(in the rows, 128 means zero)
Known rows, with every way that one mark hangs from another:
{J_979 J_934}: [120 119 132 132 124 145 128 127 143 106 122 145 113 140 130 150 157 117
 140]
{J_990 J_24 J_429 {J_688 J_979}}: [ 84 114 115  93 122 190  99 148 159 108 132 139 133 161  61 157  65  79
  71]
{J_726 {J_24 {J_990 {J_934 J_979}}}}: [106 130  95 101 144 132  90 113 134 131 110 113 130  86 106 123  72 131
 126]
{J_979 {J_934 J_990}}: [136 131 131 124 129 151 101 108 155 103 115 129 129 117 137 152 174 141
 152]
{J_726 {J_24 {J_990 J_429}}}: [102 158 100 122 130 121 105 126 153 137 141 150 156  90 123 140  90 108
 126]
{J_24 J_726 {J_990 J_934}}: [106 121  79 107 136 135  92 118  89 123 123 159 100  99 137 125  56 125
 105]
{J_688 J_990}: [ 88 154 121 131 138 124 138 122 127 125 141 146 151 117 137 132 105 113
 129]
{J_726 {J_24 J_990}}: [120 148 117 122 135  98 105 119 131 147 134 158 143 102 126 142  84 133
 129]
{J_934 J_990}: [145 142 128 117 132 135 102 111 143 122 120 111 144 109 134 135 146 149
 140]
{J_934 {J_979 J_246} {J_990 J_24}}: [129 130 141  93 166 187  91 144 179 112 114  37 136  84  58 116 131 142
 147]
{J_726 J_24}: [124 133 121 121 130 113 125 120 142 143 131 127 141 117 123 128 119 147
 122]
{J_688 {J_979 J_246}}: [ 89 138 138 114 149 139 135 134 131 103 143 116 109 132  88 131 114  86
 154]
{J_990 J_429 J_688}: [122 115 114 116 121 167 131 148 153 114 137 126 135 133  96 134  92 119
  95]
{J_990 {J_24 J_726} J_688 {J_934 J_979}}: [113  66  89  75 138 195  86 134 119 118 103  83  95 129  55 110  32 152
  52]
{J_990 J_24 J_429}: [101 128 114 115 128 179 112 154 173 121 123 119 146 126 105 133 117 103
  96]
{J_24 {J_990 {J_688 J_979}}}: [104 129 129 101 128 129 100 123 105 119 141 175 113 151  87 166  40  91
 112]
{J_990 J_24 J_429 {J_688 {J_979 J_246}}}: [ 74 114 123  86 144 210 120 174 176  93 139 117 124 150  37 144  64  76
  91]
{J_990 J_24 J_429 J_688}: [111 106 116 101 124 194 111 162 173 116 124 124 143 143  79 141  76 117
  65]
{J_688 {J_979 {J_934 {J_990 J_24}}}}: [ 98 132 135 101 134 174  69 108 158 100 108 143 129 142 100 178 146  95
 130]
{J_24 J_990}: [126 143 124 124 135 117 108 129 118 132 131 153 131 115 129 144  94 114
 136]
{J_688 {J_979 J_246 {J_934 J_990}}}: [101 141 140 109 146 163 111 117 157  83 128 117 111 123  98 159 156  95
 179]
{J_726 {J_24 {J_990 J_429 {J_688 J_979}}}}: [ 84 142 105  99 126 136  96 120 140 126 150 167 141 122  79 162  34  90
 101]

Rows:
[ 46 140 104 101 141 137 101 103  96 128 144 151 132 125 101 138  50  83
  89] : {J_688 J_979 {J_990 {J_24 J_726}}}
[130 125 119 105 132 120 105 132 133 141 135 157 136 121  97 149  45 149
  99] : {J_726 {J_24 {J_990 J_688}}}
[ 76 103 119  97 120 206  99 146 172  93 122 159 117 170  62 177  91  69
  81] : {J_990 J_24 J_429 {J_688 {J_979 J_934}}}
[ 74 132 102 109 145 142 114 121 113 134 137 136 142 114 117 124  63 120
  83] : {J_688 {J_990 {J_24 J_726}}}
[ 24 162 114 119 150 171 147 137 165  71 155 147 135 118 100 158 122  35
 162] : {J_688 {J_979 J_246 J_934} {J_990 J_429}}
[114  91  96  95 125 186 105 150 140 123 134 116 124 129  71 127  51 130
  51] : {J_990 {J_24 J_726} J_429 J_688}
[137 108 140 105 145 187 119 148 176  84 123 106 112 130  80 152 132 153
 143] : {J_979 J_246 {J_934 {J_990 J_688}}}
[139 137 142 104 160 156 113 126 158 110 127  33 131  78  78 107 150 146
 176] : {J_934 {J_979 J_246} J_990}
[ 33 143 113  94 163 155 121 128 116 111 155 127 120 116  77 129  53  77
 112] : {J_688 {J_979 J_246} {J_990 {J_24 J_726}}}
[ 93  79  69  84 126 213  94 153 146 105 112 126 109 136  82 121  35 129
  34] : {J_990 {J_24 J_726} J_429 J_688 J_934}
[ 81 105  98  89 122 181  93 128 122 116 143 129 119 145  57 139  38  91
  56] : {J_990 {J_24 J_726} J_429 {J_688 J_979}}
[114 131 111 110 126 156 110 148 144 117 142 153 137 118 100 147  56 108
 103] : {J_24 {J_990 J_429 J_688}}
[ 52 141  78 109 141 177 126 124 153  98 122 102 153  91 120 114  98  89
 120] : {J_688 {J_990 J_429 {J_934 J_979}}}
[ 42 147  94 106 138 149 119 108 117  96 123 172 133 136 135 143  79  72
 115] : {J_688 J_979 {J_990 J_934}}
[ 98 118  95 109 130 166 103 136 137 129 133 111 132 109 102 119  92 111
  80] : {J_990 {J_24 J_726} J_429}
[ 92  89  97  82 164 198 102 147 140 105 110  51  94  94  59  92  74 135
 102] : {J_990 {J_24 J_726} {J_934 {J_979 J_246}}}
[138 127 112 107 123 172 104 129 163 114 129 112 149 117 101 139 110 141
 106] : {J_934 {J_990 J_429 J_688}}
[ 59 128  96 101 144 182 113 143 152 107 104 157 143 128 134 134  78 109
  81] : {J_688 {J_990 J_24 J_934}}
